Known rows, with every way that one mark hangs from another
sadadeb(nodo(fogol(faseg) fosilun nedetu)): [-0.02  1.84 -1.42 -1.97  0.57  3.27  1.73  1.26  1.21 -1.21  0.18  2.02
 -3.32 -5.71  2.31  0.62 -2.62 -2.86  2.29 -1.00 -1.06 -2.12  0.78 -4.62]
sadadeb(nodo(filok fogol fupov)): [-2.03  1.31 -1.94 -3.99  0.98  4.80  3.52  0.27  0.69 -1.31 -1.28  3.76
 -1.41 -1.03  0.78  1.03 -1.98 -1.51 -0.19 -0.08 -1.06 -1.33  0.02 -2.36]
nuzu(nodo(fogol fupov nedetu)): [-1.16  1.04 -2.91 -2.41  0.51  1.75  3.62  1.33  1.32 -0.21  1.66  3.36
 -2.64  0.38  1.25 -1.62 -0.82 -1.75 -3.47  0.66 -1.12 -0.55 -1.08 -1.83]
fosilun(nodo): [ 0.45  0.81  1.50 -0.64 -0.23  0.93 -0.84 -0.74  0.35  0.76  0.17  0.04
  0.50 -0.37 -0.40  0.83 -0.05 -0.54 -0.95  1.15 -0.76  0.63 -1.54  0.03]
nuzu(nodo(filok nedetu)): [-1.64  0.52 -3.06 -0.78  0.76  3.81  0.63 -1.40  2.93  0.29  1.30  1.32
 -2.67 -0.42  0.30 -0.50  0.57 -1.77 -2.68  1.10 -1.46 -1.13 -1.14 -0.93]
nedetu(nodo(filok fogol(faseg) fosilun)): [-1.27  2.07 -1.19 -3.71  1.30  5.77  3.27  0.23  0.69 -0.32  2.02  2.32
 -1.06 -4.60  2.78  3.37 -2.98 -3.06  3.86 -1.52 -0.22 -0.85  1.41 -2.12]
sadadeb(nodo(fosilun fupov nedetu)): [-0.25  1.14 -1.54 -2.86 -1.24  2.24  1.12  0.83  3.21 -0.12 -0.27  2.42
 -1.81 -3.38  1.19 -0.39 -1.55 -2.28 -1.82 -0.09 -1.10 -1.80 -1.10 -3.01]
filok(nodo): [ 0.01  1.08  1.01 -0.43 -0.90  0.53 -1.70  0.46  0.05 -1.08  2.02 -0.27
 -0.08  1.51  0.24  0.82 -0.35 -0.89 -1.04  0.26 -0.09 -0.43 -2.55 -1.36]
nodo(fogol fosilun nedetu): [-0.58  0.56 -1.78 -0.70  2.01  1.66  2.68  0.75  1.06  1.12  1.20  3.57
 -1.72 -3.48  1.78 -1.32 -1.70 -1.82  0.24 -0.16 -1.60 -1.78 -0.20 -2.05]
sadadeb(nodo(fosilun nedetu)): [ 0.19  1.32 -1.24 -1.01 -0.52  1.84 -0.48  0.09  2.97 -0.66 -0.83  1.08
 -2.09 -4.02  1.10 -0.20 -1.29 -2.07 -0.59  0.22 -1.47 -2.15 -1.15 -2.82]
nuzu(nodo(fogol nedetu)): [-0.79  1.12 -2.71 -0.36  1.25  1.14  2.05  0.62  1.05 -0.82  1.07  2.11
 -2.78 -0.34  1.10 -1.46 -0.51 -1.35 -2.20  0.87 -1.41 -1.02 -1.24 -1.65]
filok(nodo(fogol(faseg) fosilun fupov nedetu)): [-0.74  1.56 -0.67 -3.28 -0.14  3.58  2.87  2.10  0.76  0.31  4.66  3.41
 -2.13 -2.56  2.84  0.78 -2.59 -3.62 -0.16 -1.09 -0.59 -1.57 -0.96 -4.64]
paku(nodo(filok fupov)): [-1.34  0.61 -0.98 -2.75 -0.44  4.08  0.77  0.06  1.34 -0.27  2.42  2.52
 -0.65  1.09 -0.14  1.06 -0.49 -1.24 -2.02  0.65 -0.14 -1.29 -2.23 -1.81]
faseg(fogol): [ 0.60  0.71  0.00 -0.21  1.02  1.57  0.54 -0.27 -3.80  0.12  0.08  0.92
  0.72  1.03  0.51 -0.51 -0.39  0.47  1.10 -0.91 -0.45 -0.27  1.33 -0.03]
fosilun(nodo(filok fogol(faseg) fupov nedetu)): [-1.90  0.57 -0.91 -2.28  1.60  5.70  3.87 -0.29  0.41  2.45  2.08  3.91
 -2.88 -1.76  1.28  1.46 -0.80 -3.16  0.05  1.29 -1.46 -1.00  0.38 -2.78]
fogol(nodo): [ 0.37  0.51  1.03  0.65 -1.02  0.20 -0.50  0.43  0.15 -0.28  0.25 -0.07
 -0.19 -0.37 -0.09  0.61 -0.12 -1.37 -1.69  0.33  0.18 -1.33 -0.51 -1.41]
nodo(filok fogol(faseg) fosilun fupov nedetu): [-2.22  0.24 -2.44 -3.76  1.93  6.10  5.26  0.41  1.32  1.98  2.71  4.80
 -2.40 -4.51  2.42  0.62 -2.34 -3.39  1.31 -1.19 -1.08 -1.69  1.94 -3.34]
paku(nodo(fogol(faseg) fupov nedetu)): [-0.19  0.97 -1.26 -0.94 -0.21  2.39  2.22  2.58 -0.37 -0.40  3.43  2.92
 -3.48 -0.13  1.57  0.23 -0.79 -2.42 -0.31  0.41  0.11 -2.07 -0.89 -4.46]
nuzu(nodo(filok fogol)): [-2.17  1.38 -2.61 -3.13  1.98  4.40  2.82 -0.82  1.02 -1.20  1.03  2.53
 -1.19 -0.64  0.59  0.29 -1.50 -1.02 -1.01 -0.15 -1.26 -0.21 -0.56 -0.89]
fosilun(nodo(filok fogol(faseg))): [-1.30  1.13  0.51 -2.43  2.13  5.57  2.23 -1.14 -0.57  0.81  1.26  1.94
 -1.05 -2.28  0.82  2.54 -1.37 -1.90  2.12  0.16 -1.11  0.03  0.69 -1.82]
nedetu(nodo(filok)): [-0.85  0.87 -1.06 -0.64  0.04  3.09  0.41 -0.92  1.12 -0.15  0.10  0.53
 -0.66 -0.05  0.94  2.32 -0.34 -1.48  0.88  0.73 -0.09 -0.60 -0.31  0.39]
fosilun(nodo(filok fogol fupov nedetu)): [-2.02  0.41 -1.58 -1.98  2.05  4.89  3.73 -0.66  1.06  2.73  1.03  4.91
 -2.09 -0.34  0.74  0.16 -0.54 -2.50 -1.89  2.22 -2.40 -1.31 -1.15 -1.59]
fosilun(nodo(filok)): [-0.97  0.52  0.66 -1.48  0.96  4.03 -0.10 -2.00  1.17  1.39  0.33  1.21
  0.14 -0.69 -0.52  1.44 -0.07 -1.26 -0.67  1.45 -1.34  0.13 -1.20 -0.04]

Rows
[-2.37 -0.42 -3.07 -1.34  2.11  3.90  4.53  0.10  0.72  1.98  0.98  4.88
 -2.50 -0.25  1.23 -0.88 -0.57 -2.08 -0.93  0.97 -1.51 -1.80  0.37 -1.74] : nodo(filok fogol fupov nedetu)
[-1.70  0.97 -1.24 -3.78  2.43  5.79  3.67 -0.37  0.40  0.51  1.99  2.99
 -0.80 -5.01  1.87  1.73 -2.81 -2.26  3.47 -2.17 -0.58 -0.65  2.10 -2.30] : nodo(filok fogol(faseg) fosilun)
[-1.05  1.63 -2.47 -4.78  0.15  3.86  4.39  1.51  2.08 -0.14  3.39  3.23
 -2.40 -4.04  2.50 -0.18 -2.44 -3.07 -1.19 -1.41 -0.58 -0.45  0.36 -3.54] : nuzu(nodo(fogol(faseg) fosilun fupov nedetu))
[ 0.02  1.54 -0.26 -3.86 -1.77  1.78  1.88  1.10  2.11  0.14  1.36  1.50
  0.79 -1.98  1.83  1.59 -1.90 -1.95 -0.35 -0.51  0.34 -0.10 -0.75 -0.33] : nedetu(nodo(fosilun fupov))
[-1.72  1.02  0.11 -4.27  1.28  5.85  3.89 -0.35 -0.42  1.40  1.75  3.30
 -0.82 -1.65  0.98  2.48 -1.54 -2.30  1.02 -0.04 -0.71  0.26  0.89 -1.98] : fosilun(nodo(filok fogol(faseg) fupov))
[-0.46  1.94 -1.06 -4.41 -0.15  2.35  3.87  1.80  0.85 -0.28  1.37  3.38
  0.33 -2.18  2.59  1.29 -2.80 -2.18  0.28 -0.72 -0.24 -0.41 -0.46 -1.16] : nedetu(nodo(fogol fosilun fupov))
[-0.17  0.82 -0.35  0.69  1.69  1.52  1.19 -0.12  0.02  1.53  0.37  2.63
 -1.94 -0.63  0.77 -0.55 -0.19 -1.69 -1.00  2.14 -2.20 -1.08 -1.53 -1.48] : fosilun(nodo(fogol nedetu))
[-0.92  1.38 -0.58 -4.42  0.51  6.61  3.19 -0.52 -1.12  1.24  1.99  4.28
  1.06 -2.22  1.21  0.93 -2.27 -2.61 -1.19 -1.81 -0.87 -1.91  1.06 -2.40] : faseg(fogol(nodo(filok fosilun fupov)))
[-0.71  0.66 -0.48 -1.07  0.86  1.93  2.83  0.65  0.29  2.08  0.78  3.64
 -1.68 -0.04  0.87 -0.59 -0.40 -2.05 -2.18  2.06 -1.78 -0.91 -1.53 -1.65] : fosilun(nodo(fogol fupov nedetu))
[-0.14  0.03 -0.59  0.49 -1.47  0.68  1.24  1.14  1.34  1.44  0.92  1.83
 -1.85  0.13  0.38 -0.52  0.45 -2.78 -3.74  1.23 -0.27 -2.24 -0.65 -2.49] : fogol(nodo(fupov nedetu))
[-0.45  1.81 -1.68 -3.86 -0.17  3.72  3.41  1.88  1.41 -0.76  0.67  3.18
 -2.97 -4.97  2.44  0.58 -2.88 -3.13  0.95 -1.19 -0.74 -1.75  0.84 -4.80] : sadadeb(nodo(fogol(faseg) fosilun fupov nedetu))
[-1.68  0.46 -1.19 -1.59  2.25  4.52  3.11 -0.19 -0.94  0.16  1.04  2.04
 -1.50 -2.12  1.21  1.68 -1.39 -1.35  3.07 -1.05 -0.31 -0.49  2.27 -1.83] : nodo(filok fogol(faseg))
[-1.74  1.78 -1.51 -5.58  0.54  6.36  5.06  0.84  1.00  0.07  2.35  3.48
 -0.70 -3.89  3.03  3.25 -3.19 -3.35  2.71 -1.62  0.08 -0.62  1.57 -2.22] : nedetu(nodo(filok fogol(faseg) fosilun fupov))
[-0.45  1.38  0.67 -4.40 -1.71  2.29  0.76  1.00  1.72 -0.30  3.44  1.92
  0.95 -0.88  1.05  0.85 -2.23 -1.81 -2.09 -0.93 -0.12 -0.32 -2.55 -2.23] : filok(nodo(fosilun fupov))
[-0.01  1.10 -0.25 -0.65 -0.49  1.63 -1.02  0.37  2.35  0.27  3.14  1.40
 -1.23 -1.63  1.21 -0.44 -1.13 -2.38 -1.56  0.38 -1.21 -1.72 -3.05 -2.65] : filok(nodo(fosilun nedetu))
[ 0.19  1.75 -0.22 -0.85  0.13  1.47  1.91  1.71 -1.47 -1.35  0.91  0.24
 -1.47 -1.16  2.23  2.49 -1.47 -1.75  3.30 -0.67  0.75 -0.08  1.35 -1.48] : nedetu(nodo(fogol(faseg)))
[-1.20  0.93  0.27 -4.59 -0.97  5.78  2.89  0.09  2.02  1.02  2.79  2.21
 -0.13 -4.56  1.11  2.67 -2.12 -3.71 -0.47 -1.81  0.42 -1.30  1.27 -3.36] : fogol(faseg nodo(filok fosilun fupov))
[-2.00  2.10 -2.06 -5.63  1.79  6.59  3.57 -0.40  1.71 -1.17  2.86  2.58
 -1.14 -5.00  1.87  1.71 -3.06 -2.42  1.29 -2.30 -0.86  0.00  0.89 -2.46] : nuzu(nodo(filok fogol(faseg) fosilun))
[-1.92  0.61 -2.80 -1.42  1.30  4.58  2.91  0.79  0.98  0.49  2.71  5.05
 -3.18  0.74  0.78 -0.37 -0.78 -2.54 -2.02  1.50 -1.31 -2.91 -2.15 -3.15] : paku(nodo(filok fogol fupov nedetu))
[-1.63  1.38 -1.30 -5.59 -0.44  5.40  2.00 -0.51  3.24 -0.58 -0.35  2.78
 -0.28 -3.72  0.67  1.49 -2.43 -1.89 -0.74 -0.98 -1.05 -1.01 -0.49 -2.30] : sadadeb(nodo(filok fosilun fupov))
[-0.28  1.15 -0.18 -2.98  1.28  2.67  2.92  1.03 -0.38 -0.23  1.83  1.75
 -0.36 -4.75  2.00  1.05 -2.70 -1.57  3.03 -2.19 -0.04 -0.27  1.85 -2.29] : nodo(fogol(faseg) fosilun)
[ 0.37  0.74 -0.64  0.42 -0.45  2.19  1.67  1.03 -2.57  1.42  1.18  2.92
 -1.15  1.19  0.99 -0.94  0.11 -2.12 -2.71  0.25 -0.81 -2.45  0.45 -2.62] : faseg(fogol(nodo(fupov nedetu)))
[-0.97  1.01 -1.68 -2.49  0.72  6.60  3.10 -0.37 -0.38  2.43  2.30  5.00
 -0.88 -2.35  1.54 -0.23 -1.54 -3.51 -2.08 -0.56 -1.81 -3.12  0.61 -3.19] : faseg(fogol(nodo(filok fosilun fupov nedetu)))
[-1.11  1.43 -1.06 -3.72  0.25  4.98  0.36 -1.12  3.04 -1.09 -0.76  1.69
 -0.55 -4.45  0.54  1.46 -2.26 -1.72  0.55 -0.90 -1.28 -1.35 -0.51 -2.07] : sadadeb(nodo(filok fosilun))
[-1.90 -0.30 -2.41 -2.73  0.62  4.72  3.03 -0.81  3.34  2.71  1.71  4.05
 -1.33 -2.99  1.12 -0.36 -0.84 -2.46 -1.58  0.14 -1.41 -1.62  0.00 -1.59] : nodo(filok fosilun fupov nedetu)
[-2.24  0.79 -3.23 -4.64  0.22  5.46  2.82 -0.87  4.66  1.11  2.62  3.54
 -1.76 -2.88  1.15 -0.34 -1.12 -2.86 -3.65 -0.03 -1.59 -0.85 -1.29 -1.73] : nuzu(nodo(filok fosilun fupov nedetu))
[-0.79  0.01 -1.66 -0.82  0.67  1.84  3.93  1.80 -0.72  1.11  1.77  2.63
 -2.87 -1.10  1.68 -0.13 -0.77 -2.06  0.74 -0.22 -0.08 -0.95  1.78 -2.77] : nodo(fogol(faseg) fupov nedetu)
[ 0.47  1.25 -0.74 -1.68 -0.38  3.46  2.26  0.88 -1.10  1.71  2.14  3.84
 -0.47 -1.81  1.63 -0.89 -1.43 -2.93 -2.40 -0.74 -1.23 -2.67  0.38 -3.03] : faseg(fogol(nodo(fosilun fupov nedetu)))
[-0.75  0.98 -0.67 -1.24 -0.34  2.36  2.39  2.13 -0.69 -0.01  3.82  2.39
 -2.83  0.38  2.09  0.60 -1.20 -2.92 -0.28  0.13 -0.06 -1.41 -0.80 -4.26] : filok(nodo(fogol(faseg) fupov nedetu))
[-1.67 -0.13 -2.32  0.27  2.66  4.39  3.06 -0.28 -0.13  1.26  1.32  2.64
 -3.49 -2.17  1.45  0.54 -0.63 -2.46  2.39  0.04 -0.89 -1.75  1.81 -2.56] : nodo(filok fogol(faseg) nedetu)
